Each row was made from one small tree. The marks that hang from a mark follow it in brackets, in the order of their numbers. Every link used is in the known rows. Write each row's tree.
Known rows
q_734[q_644[q_77 q_668]]: [ -3   2  32  10  -5 -62  -3  -2  -3   1 -16   6  -5 -25 -14 -20  -1  17
  12  -5   5  11]
q_77[q_359 q_644[q_734]]: [  0   7  22   2  -1 -33 -15  21  -5   1  -4  21  15 -17 -10 -38  -7  25
  25 -21 -14  20]
q_644[q_668[q_998]]: [ -1 -10  35  11   8 -41  16   5  -8  -8  -9   6 -12 -18  -7 -18   6  21
  12 -18   3   1]
q_359[q_77[q_644] q_668]: [ -7  20  30  -8  10 -35  -7  -4 -12  27  -9   7  13 -24  -4 -47  -8  11
  30  -5 -23  15]
q_359[q_77[q_644[q_668]]]: [ -5   8  29  -3   5 -47  -3 -16  -8  14 -10  11   1 -26  -7 -38   1  14
  27 -11  -4  19]
q_106[q_644[q_77[q_359] q_734]]: [ -4  11  26   7  -2 -56  -9  13   1 -10  -6  20   9 -22   5 -27  -5  26
  20 -21 -23  30]
q_359[q_77]: [ -5  21  29 -11   9 -36   5   4 -10   5  -6  10  -3 -22  -2 -26  -3   6
  28  -7 -20   7]
q_106[q_644[q_77 q_668]]: [ -4   0  38   0  -3 -60   3  -8  -2  -5 -10   8  -3 -22   2 -22  -2  18
  16 -11  -4  20]
q_644[q_77[q_359] q_734]: [ -2   9  20   7  -8 -53  -8  23   0  -2  -4  20  -1 -24  -4 -24   0  24
  23 -24 -21  12]
q_359[q_668]: [ -4   5  36 -10   4 -29   4  17 -13  19  -7   0   7 -21 -10 -27  -8   9
  21 -11 -13  -6]
q_644[q_77[q_359] q_668 q_734]: [ -3  -5  20  14 -13 -70  -6  13   0   2  -7  17 -13 -33  -9 -20   9  26
  19 -33  -3  11]
q_87[q_106[q_644[q_734]]]: [-10  19  41  -5  11 -29   7  25  -3  -9  -8  16   0 -27  -4 -27  -9  31
  13 -16 -27  17]
q_106[q_87 q_644]: [ -5   8  45 -14  15 -38   3  -8  -9 -18  -7   4  19 -10   6 -36 -26   7
  13  -5 -21  21]
q_734[q_644[q_77 q_668[q_359 q_998]]]: [ -2   3  26  21   2 -66   0 -12   0 -12 -11   5 -16 -23 -12 -35   2  19
  11  -6   2  23]
q_106[q_87 q_644[q_668[q_359 q_998]]]: [ -7  -5  38   5  17 -58   8 -30  -5 -30  -4   0  -1 -19   4 -46 -16  10
  11 -14  -7  32]
q_359[q_77 q_668[q_644 q_998]]: [ -9   9  32  13   8 -44  19  -3 -12  12  -7   7   8 -27  -4 -49  -1  16
  19  -6 -22  19]
q_87[q_106[q_644]]: [ -7  24  46 -10   9 -26   6  16  -7 -17  -8   9   1 -20  -1 -33 -11  18
  17  -4 -25  14]
q_998[q_668]: [  4  10  39  -2  10 -24  14   2  -8  -1  -7  -1  -8 -18  -4 -27 -12   5
  22 -18   0  -3]
q_668[q_359[q_77] q_998]: [ -5  22  22   2  17 -40   8  -7  -7 -13  -1   9 -11 -20  -1 -39  -1   9
  29  -6 -24  17]
q_712[q_77[q_359[q_668]]]: [ -2  14  25  -1   5 -46 -12  -3  -9   8  -9   5   6 -18  -6 -38   1  11
  25 -16 -22   3]
q_106[q_87 q_644[q_77[q_359] q_668 q_734]]: [ -8  -4  32  10  -1 -83  -8 -15   2 -15  -7  14   5 -30   6 -35 -11  23
  10 -30 -13  34]
q_87[q_106]: [ -5  22  38 -10   2 -22   6  25  -8  -9  -8   9  -9 -23 -11 -31  -6  15
  19  -5 -23  -2]

Write each row's tree
[ -4  -2  22  -2  -3 -43   2   9  -6   5  -3   9 -16 -32 -15 -27   4  18
  22 -28   2   9]
q_644[q_668[q_359] q_734]
[ -5   0  23  24   2 -59   0  21   0   7  -5  13  -3 -29  -2 -28   4  35
  15 -31 -23  10]
q_644[q_77[q_359[q_668[q_998]]] q_734]
[ -4  -3  31  18  -1 -42  10  11 -10   2  -3   9  16 -21  -9 -51  -4  17
  17 -12 -12  17]
q_77[q_359[q_668[q_644 q_998]]]
[ -2  -3  28  15   2 -30  20  25  -7  -7  -5  19   6 -14 -11 -32  -2  32
   9 -18 -13  18]
q_668[q_644[q_734] q_998]
[-13   4  28  12  25 -73   7 -34  -2 -17  -4   9  -7 -34   7 -44  -8  23
  13 -26 -18  42]
q_106[q_87 q_644[q_668[q_359[q_77] q_998] q_734]]
[-11   5  25  19   9 -46  19   9  -9  18  -6  14   6 -33  -7 -41   4  29
  15 -20 -23  22]
q_359[q_77 q_668[q_644[q_734] q_998]]
[ -5   4  25   4   1 -36 -16  21  -8  19  -5  14  18 -26 -12 -45  -6  24
  23 -25 -14  14]
q_77[q_359[q_668] q_644[q_734]]
[  1   1  16  16   9 -49  -8 -18   0  -3 -10  14 -11 -11 -11 -42  12  36
  17 -24  -6  26]
q_712[q_77[q_644[q_668[q_359 q_998] q_734]]]
[ -4   0  26  19   9 -40  -7  19  -5  11  -6  14  15 -20  -9 -42  -2  35
  17 -26 -17  18]
q_77[q_359[q_668[q_998]] q_644[q_734]]
[ -4  -6  26   5 -10 -58   5  14  -1   9 -10  14 -15 -30  -9 -14   7  29
  15 -29  -4   5]
q_644[q_77 q_668 q_734]
[ -5  -4  28  22  -4 -51  15  19  -3  15  -7  14   3 -24  -8 -37   0  35
   8 -19 -19  19]
q_359[q_668[q_644[q_77 q_734] q_998]]
[  1   3  28  -1   2 -42 -10 -19  -6   5 -15  10   1  -8 -11 -36   4  19
  20 -10  -4  13]
q_712[q_77[q_644[q_668]]]
[  2   5  21  11   9 -46  -6 -29  -3 -12 -10   7 -10  -6  -9 -49   7  22
  20 -10  -4  23]
q_712[q_77[q_644[q_668[q_359 q_998]]]]
[ -2   2  21  11  -1 -32  15  15  -6 -10  -1  16   0 -18 -13 -46  -4  25
  15 -15 -13  27]
q_668[q_359 q_644[q_734] q_998]
[ -7  -5  45  -6   9 -55   5 -18  -8 -14  -9   1   9 -20   2 -34 -18   9
   9 -14  -4  21]
q_106[q_87 q_644[q_668]]
[ -4   3  32  13   8 -42   3  16  -9   0  -4   5   6 -21  -4 -35  -2  17
  19 -18 -16   3]
q_77[q_359[q_668[q_998]]]
[  1   9  21  -6   0 -44 -15 -29  -6   0 -10   7  -7 -10 -13 -50   3  11
  28  -7  -3  22]
q_712[q_77[q_644[q_668[q_359]]]]
[-14  27  33  -7  11 -55   3 -22  -4 -10  -7   7 -19 -43  -2 -49   1  10
  27  -6 -18  30]
q_87[q_106[q_644[q_668[q_359[q_77]]]]]
[ -1   0  19  27 -10 -57   7  20   1 -14  -4  25   4 -20  -5 -39   1  32
  15 -19 -18  29]
q_668[q_644[q_77[q_359] q_734] q_998]
[  0  28  25  -6  13 -33  -2 -29  -7   3  -4   3  -8 -23  -2 -60 -14   0
  38  -8 -10  25]
q_998[q_668[q_359[q_77[q_644]]]]
[ -1  -5  23  13   5 -41   0  -1  -3  -3  -5  13  -8 -21 -13 -40   3  31
  17 -25   1  24]
q_77[q_644[q_668[q_359 q_998] q_734]]
[  0   1  18  13  -1 -56 -20  -8  -2   4 -12  20   1 -17 -12 -38  10  31
  22 -29  -5  21]
q_712[q_77[q_359 q_644[q_668 q_734]]]
[  2   2  34   8   0 -28  20  10  -7   4  -6  11   1 -24 -10 -37 -10  17
  17 -25   3  13]
q_998[q_668[q_644[q_734]]]
[ -1  -5  24  22  -3 -70   4  -1   0 -14  -7  11 -15 -22  -2 -25   8  24
  17 -20  -4  11]
q_644[q_77[q_359] q_668[q_998]]
[ -2   4  25   5 -15 -45   8  22  -3   2  -7  21   3 -21 -10 -33  -5  23
  15 -13 -16  20]
q_668[q_644[q_77 q_734]]
